Known rows, with every step that occurs:
n, f, j, q, y: [-33   9  16  25  -9   1  14  11  -1  24 -13 -32  -6 -12   4   0  10 -12
 -21  -1  19  25  -7   8  -6  14  13 -13  18   7]
n, m, y: [  0   7  24  13   3 -20   9 -19  28  16 -12  11  -4  -1  -9  -1   9 -11
  -7   6   2  33 -17   6  10  13  12 -13  46   3]
m, y, q, d: [  6  26  12  15  -5 -31  15 -27  -2  23  -4 -34 -17   4 -17 -12  12   2
  -1   2   3  37  -1 -13  15  37  -1  54  35   3]
e, d, q: [  5 -10   2 -11  13  -9   9   0   1  -6  -2   1   7   5   0 -22   2 -10
  -4   5  -2 -41  10 -17  16  -2 -14 -37  17 -19]
f, n: [-30   7   5  27   9   7  16 -12  11 -21  14  19  -9  -6  -7   5   7  -8
 -10   7   9  49   0   4   2 -18   9 -35   2  -5]
e, d, q, y, m, n: [-14   1 -14  36   7 -17 -10   2  29 -12  46   2   1   9   7 -20   5 -13
  -1 -21  18 -26  34 -11  17 -15  -3  17  40  -1]
n, m, y, q, d, e: [ 27  26  20  16 -16 -37  19 -34  11   4  -9 -34  -6   5  -5 -23   8  10
  -4  -1 -10  44  -2 -14  23  25   0  43  74   5]
f, n, m, y: [-11  11  19  26   2 -16  18 -20  31  -4   2  29  -7  -6 -10  14  10 -13
 -11  12   3  82 -13  17   2  -2  18 -39  49   5]
d, q, y, m: [-20   6  -9   6   5  -9   3 -14  11  17  13   1 -13   5  -5 -12   7  -8
  -3  -9  23   1  20 -15  23 -14  -7   7  12   6]
j, f, n, m, y: [ -5  13  22  46 -14 -27  15 -31  31 -10  14  24  -9 -17 -13  16   4  -7
  -6  13   1  93 -18  25   2 -11  31 -35  45  -4]
n, f, j, q: [-42   1  22  10  -6  -3  26   8   7   3 -30 -28   3 -14  -2  -5   7 -15
 -22   2   7  23 -15   7  -5  10   9 -36  14  -9]
j, q, d, e: [ 16  21  14  36   1 -16  25 -26  -8 -11 -17 -39  -2   6  -1 -26   9  10
  -3   3 -10   1   1 -22  23  28 -20  44  21 -10]
e, d, q, y, m: [  4   1 -13   2   7 -13 -10  -7  12  10  29  10  -2  11   4 -22   7  -6
  -2  -7  19 -43  30 -11  21 -10  -8  22  24   2]
n, f, j: [-45   2  16  -2  -6  16   6   6  14   3  -8  -9  -9  -9   4   0   4  -9
 -17  -4  17  10 -14   2  -4 -19  13 -21  15  -8]
q, y: [-11  12   2  32   6   5  -4  -8   0  20  18  -4 -16   2   0  -6   9  -3
  -5  -1  19   1   4  -6  10   0   6  13   3   8]
y, m, n, f: [-56  12   8  47  -4  -5   5  -4  50 -34  17  -3   1  -2  -4  -1   3 -17
  -7 -21  18  30   7   3  -7 -21  21  18  17 -15]
d, q: [-18  -6   7  -7  11  -4  20  -7   2   0 -21  -7  -3   1 -10 -10   2 -12
  -4   4   3   3   0 -20  17  -6 -12 -49   8 -15]
m, n, f, j, q, d: [-45  13  18  44 -10  -7  17   5  18 -10  -8 -32  -3  -9   4  -6   8 -12
 -16 -12   9  26 -10  -9   3  22   9   3  49 -11]
d, q, y, e: [ -2  14 -10 -10   6 -10  -5 -10   0  21   4 -25  -7   3   0 -10   9  -1
  -1  -3  14  -3  16  -5  16   5 -22 -36  -4  -4]
f, j: [-34  -3  10  -3   2  11   5  -2   7  12   4  -2 -13  -7   4 -10   6  -4
 -15  -7  13  -3  -9  -3  15 -16   0 -17  12   4]
f, y: [-17   2   8  30  -4  -7  17  -4  14  15   3 -23 -11   2   3  -7   9 -14
 -10   4  11 -20 -14 -26   7   3   7   0  28   1]
j, f, n, m: [-24   5  11  41 -14 -13  12 -26  28 -28  24  31  -3 -21  -4   5   1  -6
 -11   8   3  58 -10  14   8 -33  36 -70  34 -10]
q, d, e: [ 12  21   7  25   0   7   4 -28  -1 -12   5 -18 -15  11   3 -23   5  15
   2  -2   1 -11   1 -26  26   0 -16  59  22  -9]
n, f: [-31   9  16  17  -1   8  11  -3  15  -9 -12  -9  -3  -3  -6   1   4 -10
  -8   3  11  12 -10  -2  -8  -7  14 -13   0 -20]
m, y: [ -2  12  20  23   8 -13  10 -17  11  16  -8 -10 -13   4 -15   1   9  -8
  -1   5   6  29 -13   4   4  18  -2  28   9  -1]
q, y, m: [-20  16  -6  27   2  -2  -8 -18  18  15  33   8 -16   4  -1 -10  10  -2
  -5 -12  27  -2  15  -1  17 -13   8  44   4  15]
j, f: [-14   6  12  38  -9  -9   6 -22   8  -7  13  -8  -9 -10  -9  -7   1  -1
  -2   2   4   9  -9   1  10 -13  16  -3  -7 -16]
n, m: [-18  -1  14   9   4  -7   8 -14  24  -2  -3  20   2  -6   2 -12   6 -10
 -12   2   3  -1  -9  -7  17 -10  15 -52  34  -3]
j, f, y: [-11   5   9  50 -20 -17  14 -15  12  10  13 -30 -13  -7   0  -5   4  -9
  -5   5   9 -14 -20 -18   8  -8  21   4  23  -9]
y, e, d, q: [ 13   2  -6 -31  12 -19  -3  -6   9  -6   2 -11  13   5   4 -24   6  -1
  -1   1  -2 -51  19  -2  15   4 -29 -44   2 -26]

Rows:
[ -4   9  22   6  -7 -39  24 -17  19  15 -13 -15   2  -6 -13 -10   9 -12
 -11   1  -4  52  -7   5   9  20  17 -29  51   7] | n, m, y, q
[-68   5  15  39 -10 -17  23   6  44 -21  -2 -22   8 -13   1  -5   6 -20
 -21 -24  13  40   1  11  -4  -5  16  -5  30  -5] | y, m, n, f, j, q
[-28   2   8  20   3  -2  16 -15  28 -23  10  40  -2 -10   0   3   6 -12
 -15   9   5  52  -5   6   9 -25  22 -75  39  -1] | f, n, m
[-35  20   6  59 -26 -24  23   4  24 -10   8 -60  -7   0   4  -9   8 -17
 -10 -10  11  18  -5 -37  -6  17  26  18  70 -11] | m, n, f, y, q, d
[ 31  11   4 -22  11 -31  -3 -11  12  12  -8 -19   7  10  -6 -13   9  -3
   5   5  -3 -16  10  10  10  28 -32  -7  13 -19] | m, y, e, d, q
[-19  21   6  23 -27 -19  23  -4   8  12  -7 -54 -12   1   1 -11  10 -10
 -11   3  12   1 -10 -37  -2  21  20  22  55  -9] | n, f, y, q, d
[-49   7   0  54  -3 -18   9   2  27   7  31 -21  -5  -8   6 -12  12 -13
 -17 -27  21  24  16   6  15   0   7  19  33  23] | f, j, q, y, m, n
[  8  21  16   8 -11 -39  13 -28  14  20  -7 -12  -8   0 -10 -15  11  -3
  -6   3  -1  36  -7 -11  22  32  12  10  73   7] | n, m, y, q, d
[-72   5   9  31 -11   6   2   4  49 -22  20  -5  -5  -8   5  -3   3 -14
 -16 -29  24  28   1   7  -1 -34  20  11  29  -4] | y, m, n, f, j
[ 26  31  15  21  -9 -28  20 -32  -5   5  -6 -55 -13  10 -12 -21   9  13
   2  -3  -6  44   3 -15  17  31 -13  84  36   2] | m, y, q, d, e
[-38  11   7  25 -16 -10  13  -5  39   2   2 -18  -9   2   3  -1   9 -18
 -12  -4  23  -9  -8 -16  -5 -11  21  30  30  -7] | n, f, y, m
[-47  20   2  64  -8  -1  -7  -1  42 -14  36  -7  -9   1   2   2   6 -14
  -7 -24  30  30  15   4  -8 -18  26  40  21  -1] | q, y, m, n, f
[ 21  20  -9   8   6  -8 -28  -7   6  13  42  -8   0   7  15 -17  12   7
  -2  -4  13 -54  21  12   8   8  -9  17  -2  -2] | q, y, e, d
[ -8  16  -1  21 -17 -26  22 -13   0  20   5 -45 -16   3   2 -20  12  -6
  -9   1   7 -16  -4 -42  18  24   7  25  52   4] | f, y, q, d
[ 21  13  -3  26 -20 -30 -10 -14  19   2  35 -35   3  -3  15 -16   8   2
  -1   2   3 -67  -3   0   5   2   5   8  19 -19] | j, f, y, e, d
[-47   8   1  46   5 -10   4 -13  44 -27  31   4  -3   2  -4 -11   6 -12
  -5 -24  13  15  12  -3  12 -19   9  21  15  -4] | y, m, n
[ 31   5   8 -31   5 -41  -3 -14  28  11 -12  -1  15   5   1 -15   8  -7
  -2   6  -7 -15   4  10  15  21 -19 -45  51 -15] | n, m, y, e, d, q
[-10   1  -1  10   9  -1   6  -4  -7  20  -2 -11 -13   3  -6  -8   5 -10
  -3   2  15   4   7 -19  16  -2  -8 -26  11   0] | d, q, y
[ -1  24  -5  12   4  -3 -16 -14   6  20  25 -17 -10   2   4  -7  13   5
  -2  -5  18  -9  12   9   9   5  -7   2 -14   3] | q, y, e
[  8  23   6  14  -9 -13  19 -26  -9 -14   5 -45  -8   6  -1 -32   6  14
  -3  -7  -5  11  13 -26  23   8  -9  44  26  -5] | y, q, d, e
[-48   8  16  59  -9  -3  15  20  17   2   3 -41   0 -14   6   2   8 -19
 -19 -15  18  43  -3   6 -11  10  18 -16  34   5] | m, n, f, j, q, y
[-25  10   8  48  -9  -3  14 -24  12 -28  27  11 -12 -15 -11   9   1  -3
  -5   8   6  58  -5  12   3 -28  23 -33  -3 -14] | j, f, n
[ 21   3  -6   4 -17 -37   3 -10  13   4  15 -42   5  -2  10 -18   4  -4
   0   4  -1 -61   3 -13  12   2 -10 -30  28 -26] | j, f, y, e, d, q
[-44   7  -1  61  -8 -20  12  -5  48 -10  31 -18  -7   4   5  -8   9 -21
  -8 -21  17  -2   1 -21   9 -12  14  28  44   3] | f, y, m, n
[ 32  15  12  -8   3 -34 -14 -18  34  10   9   6  12   4   6 -12  13  -1
  -3   2  -3 -21   0  23   9  22  -5  -9  42  -7] | n, m, y, e, d
[ 11  21   2  30 -21 -23  28 -18  -3   2   4 -68 -12   9   8 -29   9   6
  -5  -4  -1 -11   0 -46  20  16  -5  55  55   2] | f, y, q, d, e
[ -1  24  11  19 -11 -36  21 -29  19  -1   5   8 -11  -5 -12  -1  12  -5
 -10   9   0  88  -3   0  13  19  19 -12  76   9] | f, n, m, y, q, d
[ 13  -3  -6   6  11  -5  -4   3  -7  14  15  -3  -2   7   5 -19   5  -7
  -2   3  11 -42  17 -16  15   1 -10 -12  24  -4] | e, d, q, y
[-44  19   7  75  -6 -20  14   1  36 -13  16 -26   5  -5  -3  -1   9 -20
 -11 -17  20  40  15   8  -9  10  22  26  20  -2] | j, q, y, m, n, f
[  0  26  10  30 -31 -17  29 -10   5  -6  -9 -74  -9   6   7 -20   7   1
  -9  -1   3   5  -5 -40   1  13   8  53  57 -10] | n, f, y, q, d, e
[-10  18  21  17 -14   1  22  -9  -2  -9 -26 -45  -5  -3   7 -17   7   7
 -15  -2   1  12 -10 -12  10  16  -8  34  36 -11] | n, f, j, q, d, e
[-47   9  11  56 -22 -25  34  15  30 -15   3 -64   4  -7   0  -6   5 -27
 -16 -12   8  33  -6 -22 -19   7  30 -22  50 -12] | m, n, f, y, q
[-35  20   5  47 -16 -15   7   7  43 -16   9 -50   1  -2  10   4   9 -18
  -8 -12  14   6  -7  -7 -18   4  10 -14  29 -19] | m, n, f, y, e
[-36   5  -9  41   5 -14   3  -6  29  -3  30  -6  -9   4  -4 -10   5 -15
  -3 -22  22  20  25 -15  17 -17  -2   3  28   4] | d, q, y, m, n
[-22   3   9  24   1  -4  13   3  -8  32   0 -25  -9  -9   4 -10  12  -7
 -18  -3  14  11  -1   3  14  15   1  -8  16  19] | f, j, q, y
[-16  13  16  18  -7 -35  32 -18  24  -7   2   2  -1 -11 -15   4   9 -15
 -14   8  -3 105  -3  17   0   5  23 -54  57   8] | f, n, m, y, q
[ 16  24   5  48 -38 -34  25 -30  -3  -3  17 -74 -15  -1   4 -27   4  13
  -1  -2  -4  -2  -5 -37  19   6   9  57  50  -6] | j, f, y, q, d, e
